Each row was made from one path, in order. Every step used is in the known rows, and no mark comes twice. Write each row's path.
(in the rows, 128 means zero)
Known rows
sare/duvug/nabuv/goga/likip/mufem: [ 60 111 120  99  89 128 196 138 185 127 120  90  73 126 144 143 143 154
 149  95 112 123 116 168 156 161  74 119 125 119 171 154 136 115 131 157
  93 111]
goga/duvug: [ 99 129 131 121  82 143 144 195 145 135 114  62  71 121 108 130 162 191
 104 132 113  97 114 164 171 185 105 114  91 142 168 144 117 104 114 163
  87 121]
duvug/nabuv/sare/likip: [113 139 123 125  80 128 171 160 177 102 144 111 105 127 146 112 133 115
 124 126 118 128 137 153 136 130 106 116 113  94 197 165 138 144 129 139
  91 108]
mufem/duvug: [ 86 133 119 140  77 133 172 153 151 141 125 108  80 139 115 134 175 178
  94 109 115  81 122 144 189 185 149 100 118 124 184 158 112 121 126 146
  89 127]
mufem/likip/sare/nabuv/goga/duvug/vazen: [ 88 132 113 104  78 106 144 136 178  90 141  91  90 145 165 142 183 163
 113 115 101 112 137 168 147 152 139  83 124  72 181 174 118 136  75 171
 117 128]
vazen/mufem/likip: [118 166 152 142  91 115 166 150 171  96 129 107  87 116 135 163 154 129
  79 106  86  92 133 189 164 143 120 108 110 125 186 164 109 109 102 139
  97 114]
mufem/duvug/vazen: [ 72 122 115 137  75 129 168 153 153 141 136 127  74 152 140 130 172 171
  91 105 134 107 117 114 188 180 158  80 127 128 144 158 106 147  99 167
  76 162]
vazen/mufem/sare/likip: [122 157 158 141  93 100 126 165 164  76 126  98 114 119 145 144 167 144
  92 149  82  99 150 143 157 139  77 105 103 125 194 165  81 134  92 129
 103 108]
duvug/nabuv/sare/mufem/likip/vazen: [110 137 132 130  83 118 171 145 184 114 157 121 105 131 177 121 110 120
 110 108 111 115 122 147 142 129 111 134 119  91 165 168 125 159  91 154
  80 118]
likip/mufem/goga/nabuv/sare: [ 98 118 116 103  94 108 198 164 171 127 106 115 143 145 127 154 137 145
 127 109  53  81 124 217 162 134 144 150  84  78 165 151 140 144  78 148
 115 101]
likip/mufem: [ 89 118 130 134  95 132 187 151 163 130 119 113  93 135 119 155 124 156
 107 114  70  77 130 189 158 150 135 141  99 130 156 145 108 139 102 147
 108 104]
sare/mufem/duvug/nabuv/goga/likip: [ 69 121 145 113  84 122 194 130 178 144 125 118  82 124 161 150 122 155
 128  88  86  94 117 163 167 161  73 136 121  93 172 158 125 100  95 155
  92 113]
duvug/sare/nabuv/goga/likip: [117 118 156 103  78 120 137 132 161 110 118 106 120 136 157 137 136 145
 142 136 110 143 145 169 136 149 114 112  99  52 202 185 142 135 105 153
 101  91]
mufem/goga/nabuv/duvug: [ 74 135 119 100  78 115 171 192 152 130 101  92 133 147 111 144 158 133
 120 134  94  92 118 218 166 183 141 109  72  89 199 149 161 110 125 144
  89 127]
sare/duvug/vazen: [ 68 122 122 132  81 133 128 171 147 123 133 104  84 147 141 125 162 157
  99 120 149 135 116 108 186 178  81  89 118 146 134 158 104 157 115 156
  70 165]
sare/nabuv/duvug: [ 77 134 121 129  82 158 152 175 153 109 138  87 128 134 150 111 160 147
 108 145 127 115 125 151 164 190 111  99  91  69 184 156 156 109 154 126
  78 125]
duvug/vazen/mufem/likip: [ 95 145 141 135  87 114 153 152 168 102 139 127  82 139 161 155 146 123
  80 108 114 125 127 147 160 142 134  83 115 130 138 163 104 147  74 166
  78 160]
goga/duvug/nabuv/sare/mufem/vazen: [104 120 121 114  83 131 162 185 168 144 143  80  80 117 160 105 129 175
 112 121 114 117 100 112 151 162  90 133  96 116 166 154 121 126  95 172
  78 118]
duvug/goga/nabuv: [ 60 132 142  98  73 135 155 112 141 118 108 133 124 158 101 152 141 167
 131 136  97 107 117 219 144 149 139 118  92  82 221 156 148 136 105 148
  83 111]
sare/nabuv/duvug/mufem: [ 86 136 162 134  83 153 168 170 159 110 139  87 120 128 160 116 155 142
 102 138 118  98 113 145 153 188 118 115  99  74 172 155 153 110 139 130
  86 114]
goga/nabuv/duvug/vazen/mufem/sare: [ 99 141 134 113  89 139 155 183 170  94 142 106 141 136 143 106 169 163
 122 148 123 129 116 124 158 164 128 107  92  81 157 147 139 126 102 171
  84 151]
goga/likip/sare: [117 100 128 116  85 120 119 187 172  96 132 102  78 128 119 158 164 154
 158 152  92  85 164 197 141 127 121 126  97 115 197 166  97 124 106 172
 124 102]
nabuv/duvug: [ 91 138 132 133  90 125 166 187 151 125 138  81  89 139 118 124 150 134
 105 140 123 102 125 156 171 194 131 123  93 130 175 150 129 106 154 135
 100 125]
mufem/likip/vazen/duvug/sare: [121 154 144 132  80 104 145 159 177 109 163 110  64 138 144 147 158 121
  91  97 126  99 143 140 161 163 147  96 142 127 167 168  94 159  87 162
  86 134]
goga/likip: [111 113 135 118  83 131 144 188 166 112 119  99  85 123 110 164 153 141
 145 133  98  85 147 209 166 140 113 115  91 123 173 160 118 100 122 168
  96 122]
mufem/likip/vazen: [ 99 146 126 136  77 113 144 152 172 110 144 101  81 141 131 161 151 135
  93 104 109  75 140 192 177 159 157  83 118 126 147 159 100 150  94 165
  75 154]
sare/mufem/likip: [102 153 159 141  85 113 157 150 160 122 131 112  99 127 141 163 122 127
  84  96  66  74 128 186 172 151  73 136 112 114 167 161 100 110  89 142
 103 122]
sare/mufem/likip/vazen/duvug: [ 93 154 157 139  90 113 140 157 172 120 152 116  87 128 160 158 126 126
  87  91  92  74 130 154 179 161  69 132 131 116 137 155  91 140  70 147
  82 138]
vazen/duvug/nabuv: [ 81 141 132 128  80 152 173 161 169 124 145 116  71 119 138 122 153 122
 101 133 142 110 120 127 127 171 117 119 128 129 214 154 131 135 145 143
  73  99]
nabuv/goga/duvug/vazen/likip/sare: [ 76 138 129  83  90  96 136 139 180 130 123  80  80 141 149 150 161 187
 138 138 119 127 123 167 161 164 116 117 108 102 150 163 117 149  67 171
 109 123]
vazen/mufem/goga/duvug/nabuv/sare: [105 140 135 109  91 101 174 183 168 122 109  84  91 122 159 141 145 139
  96 123  93 121 110 176 150 152 105 122  86 118 199 163 136 120  89 137
  89  95]
likip/mufem/sare/nabuv/goga: [ 84 113 124 118  88 108 174 119 169 103 117 102 142 144 157 144 155 172
 117 140  62  84 128 166 148 144 130 124  99  78 169 164 112 148  85 142
 118  93]
nabuv/duvug/mufem: [101 141 181 138  95 119 187 181 158 124 139  83  82 131 129 129 143 127
  97 132 112  82 112 145 158 188 140 142 102 136 159 147 127 107 136 141
 111 110]
duvug/sare/nabuv/goga: [107 127 156 112  75 123 133 117 151 116 117 108 130 143 156 128 132 149
 121 143 116 145 138 155 134 162 122 111  99  56 205 183 142 152 107 141
  96  91]

Write each row's path
[ 94 109 112  94  81  87 156 196 183 120 128 104  87 143 158 161 150 101
 143 122 112  97 136 195 155 143 133 108 100 109 175 168 131 149  92 159
  79 122]
mufem/goga/likip/vazen/duvug/nabuv/sare
[ 82 107 128  88  89  91 132 135 176 102 111  83  95 137 130 168 162 162
 172 140 100 104 149 202 166 145  94 127 104  89 174 174 116 126 103 159
 127 104]
nabuv/goga/likip/sare/duvug
[ 89 143 140  92  79 113 151 125 153  94 123 131 142 158 114 142 146 150
 144 125  93 120 131 203 156 127 112 128 100  55 208 164 146 143  93 136
 101 109]
duvug/goga/nabuv/sare/likip
[ 72 117 122  97  78 136 143 127 167 101 105  94 139 131 151 156 154 156
 153 138 103 108 137 214 167 154 100  99  87  37 173 170 161 110 117 146
  82 117]
sare/nabuv/goga/likip
[124 171 143 129  97 109 169 164 199 125 147 109  97 122 134 151 164 168
 109 132  70  82 135 166 149 132 125 142 117 131 186 166  86 146  89 141
 116  89]
vazen/likip/mufem/sare
[115 127 118 128  88 108 131 177 155 104 146 104 123 148 151 108 164 145
 108 130 143 142 121  97 193 142  93 125 114 104 127 178 109 171 101 144
  96 143]
nabuv/sare/duvug/vazen
[101 133 169 139  87 113 123 164 171 108 154 104  89 135 155 137 160 148
  97 148 131  69 126 106 159 170 133 123 128 136 133 154  82 191  74 160
  72 128]
likip/vazen/duvug/mufem/sare
[109 141 163 118  84 134 134 187 183 137 149  72  66 113 156 126 173 206
 112 136 103  80 111 118 143 170 116 126 110 116 168 157 102 136  77 173
  91 109]
goga/duvug/mufem/vazen/likip/sare/nabuv
[ 76 114 152 101  96  92 160 162 160 114 148 106  71 155 140 151 135 129
 146 129  91 111 134 177 146 162  99 147 104 114 207 160 116 103 112 138
 131  97]
nabuv/duvug/goga/likip/sare/mufem
[134 136 168 130  92 109 155 162 162 116 137 116  78 136 131 138 120 128
 113 101  82 122 161 147 136 146  98 125 121 123 188 161  94 149  91 144
 122  94]
duvug/sare/likip/mufem
[ 75 109 129  90  85  98 138 130 178 115 108  91 101 141 132 183 132 152
 167 134 107  91 145 227 184 151 122 112  91  89 128 161 126 140  88 171
  87 137]
nabuv/goga/likip/vazen
[ 99 131 146 114  91  98 154 184 167 112  97 101  92 125 140 184 145 119
 114 126  74  93 134 224 161 142 104 113  81 125 193 164 121 109  94 140
  92 107]
vazen/mufem/goga/likip
[ 94 124 137 108  94 102 147 193 177  95 120  93 101 129 166 160 162 125
 127 138  82 109 143 196 147 151 101 112  86  90 210 166 130 107 100 132
 106  97]
vazen/mufem/goga/likip/sare/nabuv/duvug
[ 79 113 139 100  92  95 163 166 159 109 145 100  64 158 127 149 154 131
 147 139 105 114 138 184 143 164 137 128 102 121 219 162 122 107 128 142
 128  99]
nabuv/duvug/goga/likip/sare
[ 84 136 133 144  89 131 133 152 170 123 141 112  81 132 152 145 144 178
  99 117 127  91 130 139 191 174 130  96 117 125 130 147  97 169  78 152
  53 150]
likip/vazen/mufem/duvug
[ 73 109 114 132  92 127 209 144 170 146 137 130  73 150 143 143 147 172
 100  80  91  91 118 134 177 163 159 114 130 130 128 145 102 147  80 167
 100 138]
likip/mufem/duvug/vazen
[ 98 136 159  93  88  82 148 128 167 135 118  74  81 138 155 154 124 169
 123 100  98 119 122 170 170 176  94 128 112  97 142 163 114 134  55 170
 104 117]
nabuv/goga/duvug/sare/mufem/likip/vazen
[119 132 145 140  76 122 168 152 149 144 136 118  70 142 126 120 162 170
  94 107 120 113 130 113 165 180 155 108 127 122 205 172 102 135 115 152
 103 106]
mufem/duvug/sare
[129 156 167 130  87 118 134 179 161 110 152 113  73 127 134 125 158 113
 105 120 128 125 153 104 143 166  82 123 139 124 207 166  99 145 114 132
 107  93]
vazen/duvug/sare/likip
[138 149 131 129  90 101 133 178 161  88 138  99 131 133 128 129 152 123
 121 128 102 107 156 158 183 128  88 130 103  86 161 172 112 149 106 125
 114 116]
nabuv/sare/likip
[ 72 127 135 122  86 102 143 164 155 121 115 128  96 152 163 161 135 118
  85 131 112 127 121 163 160 152 128  88  92 132 147 162 113 163  71 153
  70 153]
duvug/vazen/mufem/goga
[ 94 171 156 118  92 104 134 138 190 135 159 131  73 135 149 153 157 175
 120 126  84  99 139 159 144 141  94 154 137 109 227 174  85 152  73 128
 122  79]
vazen/likip/sare/mufem/duvug/goga
[ 77 127 126 128  89 120 161 186 151 125 148 100  84 153 142 121 146 126
 102 135 143 128 120 124 170 189 139  99 100 134 137 152 125 131 128 155
  87 159]
nabuv/duvug/vazen
[109 101 132 116  96 129 182 182 180 119 121 106  78 124 119 173 138 147
 151 107  67  74 144 213 160 129 118 137  98 125 153 150 111 103 100 172
 112 109]
goga/likip/mufem
[113 151 172 120  85 124 154 193 175 154 137  69  52 111 132 140 159 192
 101 121 104  71 101 130 161 177 121 129 106 151 149 150  99 121  85 176
  83 120]
goga/duvug/mufem/vazen/likip
[ 73 120 119 104  95 116 211 175 170 138 108 103 119 146 121 154 137 143
 123 105  59  79 117 217 159 166 145 136  85  99 169 138 145 117  98 149
 110 111]
likip/mufem/goga/nabuv/duvug
[ 84 120 153 114  85  95 145 183 155 137 101 108 105 135 144 183 115 117
 118 114  57  75 133 220 170 150  59 140  82 115 173 161 112 109  83 144
  97 113]
sare/mufem/goga/likip
[128 124 142 113  90  77 145 185 160 117 121 107 139 139 155 154 126 114
 126 124  67  96 133 188 180 120  74 167  83  81 159 182 117 133  74 133
 117 102]
nabuv/sare/mufem/goga/likip
[120 145 156 143  90 107 130 156 159  89 123 102 118 122 142 140 165 157
  85 165  89  97 133 141 152 144 111 116  93 130 196 170  87 140  95 138
  99 100]
vazen/mufem/sare
[114 148 173 112  88 108 174 178 170 115 129 110 120 128 141 137 170 117
 104 126 105  79 110 148 154 153 127 158 117  90 179 162 135 142  90 140
 106  90]
vazen/duvug/mufem/goga/nabuv/sare
[129 135 121 108  98  81 172 196 171 108 128  82 112 136 139 141 150 132
 124  97  68 100 141 173 182 134  86 140 104  96 150 161 114 136  76 132
 130 105]
nabuv/sare/likip/mufem/goga/duvug
[ 87 136 141 141  91 132 111 156 165 110 133 108  95 128 148 153 125 158
 103 141 123  96 135 163 176 159 116 106  99 126 129 148  99 179  78 153
  52 147]
likip/vazen/mufem
[ 86 125 125 116  77 157 172 183 159 141 122  71  55 115 127 115 148 179
 109 126 126 114 104 155 137 181 114 106  99 143 194 141 136 106 129 172
  73 113]
goga/duvug/nabuv
[ 85 131 143 136  89 128 136 156 157 111 129 129  92 140 158 147 134 138
  88 134 125 133 125 136 160 148 121  96 101 131 134 158 106 162  80 160
  68 154]
duvug/vazen/mufem
[112 158 142 135  95 119 154 159 183  77 153  99  93 120 166 140 171 136
  95 122  92 107 142 159 145 149 118 111 116  90 206 168 115 112 105 132
 116 103]
vazen/mufem/likip/sare/nabuv/duvug
[ 74 144 120 121  92 151 171 174 184 118 161 107 112 137 179 117 154 146
 115 118 123 133 122 132 158 173 114 104 112  75 148 154 148 130 113 139
  78 139]
sare/nabuv/duvug/vazen/likip/mufem
[109 115 164 119  90 127 136 191 186 109 145 102  64 120 142 163 152 136
 146 120 121  71 141 164 167 148 112 126 120 127 127 150 102 140  85 179
  76 133]
goga/likip/vazen/duvug/mufem
[113 150 183 135  86 107 137 156 187 136 153 113  74 126 144 152 147 160
 104 145  94  58 126 134 136 145 154 139 114 133 170 169  79 171  80 161
  98 104]
duvug/mufem/vazen/likip/sare
[107 165 164 114  88 145 174 186 189 130 149  98 119 118 124 120 157 168
 133 130 110  85 108 150 158 171 139 137  99  81 161 145 146 115 116 169
  82 132]
goga/nabuv/duvug/mufem/vazen/likip
[ 98 137 138 133  89 107 136 150 173  92 147 130  78 143 167 151 154 132
  87 121 111 126 136 139 147 132 140  92 120 124 154 168  91 163  64 168
  96 146]
duvug/vazen/mufem/likip/sare
[127 134 155 116  85 122 118 202 156 126 138  68  53 127 132 120 145 175
 118 112 121 129 141 126 159 181  81 102 113 137 162 148  96 141  83 172
  89 128]
goga/duvug/sare/likip/vazen
[ 87 115 131 110  99  89 155 203 175 107 146 100  72 149 167 145 154 112
 124 134 116 132 134 144 153 164 128 107  98 128 159 160 115 126  95 157
 110 138]
nabuv/duvug/vazen/mufem/goga/likip/sare
[114 138 145 137  80 114 147 160 163 133 148 115  61 143 138 125 158 164
 107  91 124 113 150 108 177 179 125  88 142 120 175 162  90 156  95 154
  91 132]
mufem/duvug/sare/likip/vazen
